What can hang from each mark
A: F
J: F X
E: C J N
X: C J L N
L: X
F: A C J
N: E F X

Every row comes from one small tree of marks. Brackets hold a mark, then the marks that hang from it, in alphabetical order. Every link used is in the known rows. Which tree was each row made from?
In the rows, 128 means zero.
Known rows
[J X]: [107 139 134  61 123 136 130 113  87 112 128 146 126 126 128 146 121 122
 131 121 140 129 117 126 130]
[E N]: [125 148 121 133 145 115 140 113 172 123 123 160 116 126 136 141 107 139
 128 137 114 124 129 122 128]
[E C]: [137 130 126 119 135 142 138 132 151 118 128 156 117 118 126 138 124 125
 126 151 126 143 130 125 130]
[F J]: [138 134 133  86 123 107 118 130 157 129 113 154 129 116 114 136 126 144
 136 132 137 137 130 118 127]
[L [X C]]: [125 120 133  95 138 163 138 114  75  72 135 130 126 119 102 118 129 115
 131 140 125 131 122 131 130]
[N [F C] X]: [ 81 128 125 111 187 146 103 151  54 119 133 101 151 151 123  99 117 136
 135  61 188 138 122 140 132]
[E [J X] [N [F C]]]: [ 99 166 137  45 172 122 106 119 136 120 124 208 132 125 126 148 123 153
 148  69 190 131 113 119 130]
[L [X C J]]: [136 123 139 100 115 152 125 120  72  66 134 163 129 106  96 121 124 123
 131 138 144 142 136 120 113]
[X J L [N [F A]]]: [126 129 126 202 114  65 115 144  72 126 143 163 205 123 137  90  98 119
 126  67 163 146 165 112 101]
[F A C [J [X N]]]: [ 90 168 123  58 100  69 125 100  71  86  95 170 190 118 116 130  61 151
 143  58 144 136 139 120 133]
[X C N]: [118 118 128 175 124 134 141 115 187 127 129 142 143 123 121  91 144 131
 128 135 124 132 143 121 126]
[N [E J] F]: [125 127 144 104 160 124 111 148 111 159 145 157 133 138 124 132 186 124
 134  83 219 139 146 125 125]
[E [J X]]: [129 146 147  28 117 122 106 112 131 123 121 175 112 104 119 159 142 127
 139 124 162 133 117 117 129]
[N [X L]]: [112 126 133 143 143 120 110 134  75 113 143  92 146 127 129 113 100 113
 128 131 132 134 128 133 127]
[A [F C [J [X L]]]]: [ 90 141 139  48 112 117 105 112  43  98 125 171 192 147  87 145  39 153
 151  65 115 135 128 122 128]
[N [E C [J F]] X]: [113 141 152  51 138 125 105 119 123 140 146 181 113 114  94 166 151 116
 132 133 180 152 149 130 139]
[J [X C N]]: [ 99 131 134 111 121 142 143 103 147 112 129 160 144 121 123 108 134 124
 131 127 137 134 132 119 128]
[A [F [J [X C L]]]]: [101 115 145  56 113 146 124 110 109  89 133 179 163 126  75 139  85 136
 148 114 104 147 133 113 125]
[J [F A] [X C N]]: [ 81 136 133  93  95 114 147  83 105  97 132 179 166 110  94 126 113 116
 132  97 112 133 145 122 135]
[L [X C N]]: [123 124 130 122 132 133 138 103 103  96 133 139 145 124 115  97 124 119
 126 134 129 130 136 126 125]
[J F]: [119 127 137 115 115 121 121 115 133 148 142 157 134 128 106 141 132 126
 128 122 116 124 132 129 132]
[L X]: [131 134 130  76 136 126 125 116  39  98 133 124 131 128 122 134 109 115
 126 125 132 126 121 132 127]
[A F]: [117 114 126  96 127 135 123 123 103 137 130 137 143 150 103 136  95 134
 132  97 104 132 140 128 125]
[L [X C [N F]]]: [112 112 129 120 170 140 133 125  87 116 146 145 154 138 118  81 150 115
 126 103 168 137 135 126 120]
[N [E [J X]] [F A]]: [ 97 144 140  37 141 110 125 129  21 107 133 163 150 125 120 156 150 111
 138  51 218 146 144 125 131]
[J [F A] [X L]]: [ 95 142 138  91  92  96 129  98  21  90 147 157 176 114 106 154  79 104
 132  95 102 128 131 127 134]
[E [J [X C]]]: [120 132 149  47 120 157 119 109 161  96 125 179 107  94 100 144 165 129
 143 139 154 140 118 116 132]
[J F [X C N]]: [ 87 130 143  97 107 134 135  89 154 132 143 189 148 120 101 121 138 122
 131 123 124 130 135 121 132]
[F A [J [X C L]]]: [107 133 137  83 103 116 140 109  83  45 118 158 166  95  94 134  92 123
 145 122 118 147 130 115 132]

Which tree is each row?
[ 95 160 130  77 101  85 119 113  18  55 111 151 196 114 106 143  46 140
 148  67 127 135 127 124 134]	[F A C [J [X L]]]
[105 146 135 156  71  60 130 108  65 137 140 188 190 129 110 136 103 121
 123  72 151 139 186 121 118]	[X [J [F A]] [N E]]
[113 152 137  51 111  87 120 107 146 138 111 183 149 119 127 133 113 141
 134 119 157 136 134 111 125]	[F [J [X N]]]
[114 139 136  74 161  86 122 130  38 144 139 163 172 154 124 111 136 123
 127  77 216 140 155 124 118]	[L [X [N E [F J]]]]
[133 129 149 165  85 102 101 124 108 138 157 183 165 116 103 135 108 124
 129 126 119 133 146 118 112]	[X [J F] L]
[ 86 138 121 113 150 116 100 154   4  79 121 127 174 130 110 107  85 136
 137  35 193 153 146 131 119]	[N [F A C] [X J]]
[133 144 142 132 114  85 116 118 150 165 132 164 146 129 133 128 154 129
 130 106 180 132 158 121 125]	[X [N [E J]]]
[101 143 129  67 102 100 143  99 133  77 102 178 162 101 104 121 108 135
 140 109 135 147 144 111 131]	[F A [J [X C N]]]
[ 87 144 134   4 118 127 109 110  69 105 110 179 166 147  83 156  57 162
 151  61 128 137 128 123 132]	[A [F C [J X]]]
[158 156 132  89 147 114 124 117 238 126 119 218  92  95 126 165 128 143
 136 165 132 143 130 111 129]	[E C J N]
[114 127 138 190  99 125 139 124 138 123 138 172 160 130 117 101 144 130
 126 118 168 145 174 117 112]	[X C J [N E]]
[135 146 126  82 185 116 134 139 208 134 121 221 117 120 124 142 128 151
 134 140 164 154 133 110 124]	[E C [N [F J]]]
[ 98 118 141  12 119 157 129 108 125  96 117 185 137 129  71 146 103 145
 147 111 118 148 132 115 129]	[A [F [J [X C]]]]
[120 139 135  89 165 140 114 112 217  99 120 164  87  95 107 132 141 139
 141 155 142 142 128 119 132]	[E J [N [X C]]]
[ 83 120 133 110 185 142 123 153  37 138 150  97 138 161 130 113 153 110
 125  80 215 144 143 139 129]	[N E F X]
[115 125 119 197 140  73 128 138  73 130 144 128 201 136 143  86 103 113
 126  67 147 135 152 122 118]	[X L [N [F A]]]
[ 94 100 136 163 182 165 118 151  95 105 157 101 148 132 113  81 145 110
 132 117 166 147 128 130 126]	[N F [X C L]]
[107 125 128 101 162  86 106 152  45  96 129 113 173 119 113 110  99 120
 137  81 172 153 140 125 124]	[N [F A J] [X L]]
[ 84 126 130 157 180 134  99 154  33 115 149  95 177 151 126  90  98 127
 136  64 174 136 124 139 127]	[N [F C] [X L]]
[ 96 144 140  76 104 100 121  92 117 157 140 184 155 129 119 137 119 122
 126 109 131 123 135 122 129]	[J F [X N]]
[119 119 141 180  76 115 125 116  91  78 149 178 178  95  80 126 101 118
 134 114 101 143 156 118 119]	[X C [J [F A]] L]
[115 115 143 168 121 148 109 135 109  80 144 131 145 106 105 100 115 120
 133 144 144 151 142 120 113]	[N [X C J L]]
[115 129 148  86 112 138 129 115 128  80 130 168 148 104 100 129 118 129
 143 144 133 142 121 114 128]	[F [J [X C L]]]
[142 144 134 109 105  89 112 115  64 118 130 170 156 120 128 116  98 124
 123 118 155 134 148 117 105]	[L [X J N]]
[123 116 133 220 118 123 136 117 165 121 145 136 169 123 126  82 126 122
 129 138 110 131 143 120 122]	[X C L N]
[112 137 125 139 202 129 126 142 132 117 151 159 132 130 139 119 102 118
 127 135 158 151 129 124 125]	[E C [N F [X L]]]
[121 150 133 155 135  97 107 125 120 103 137 160 141 114 131 129  73 130
 129 140 138 141 141 117 110]	[E [N [X J L]]]
[101 160 122  24 160  88 138 120  98  94 108 199 143 117 122 156  96 140
 139  83 166 144 129 112 128]	[E [N [F A [J X]]]]
[112 150 119  98 112  89 122 124  84  79  96 142 169 117 102 133  73 155
 145  71 127 136 136 126 136]	[F A C J]
[117 154 139  32 172 119 112 120 161 137 130 212 108 115 130 155 149 137
 140 106 188 136 117 112 124]	[E [J X] [N F]]
[ 97 122 142 134 127 159 126 134  80  88 138 132 130 126 101 119 142 120
 130 124 182 155 159 128 121]	[N E [X C J]]
[119 149 125 139 165 120 130 122 142  98 138 152 125 116 136 137  75 121
 126 165 117 145 129 125 129]	[E C [N [X L]]]
[104 122 142 127 119 159 138 112  99  80 145 141 147 116 114 121 122 113
 135 139 120 134 118 123 129]	[J [X C L]]
[122 153 149  27 124 137 129 115 108 113 133 199 112 112 119 176 148 117
 135 131 190 150 136 120 134]	[N [E C [J X]]]
[101 108 135  79 183 158 113 152 147 111 126 135 123 122  94  97 164 136
 140 120 191 157 130 123 128]	[N [F J] [X C]]
[122 130 139 149 117 110  95 140  75 108 142 127 151 115 123 118  94 119
 129 130 151 145 140 123 111]	[N [X J L]]
[121 132 121 157 121  78 120 144  94 131 128 168 180 125 133  99 116 128
 125  66 177 148 165 114 105]	[X J [N [F A]]]
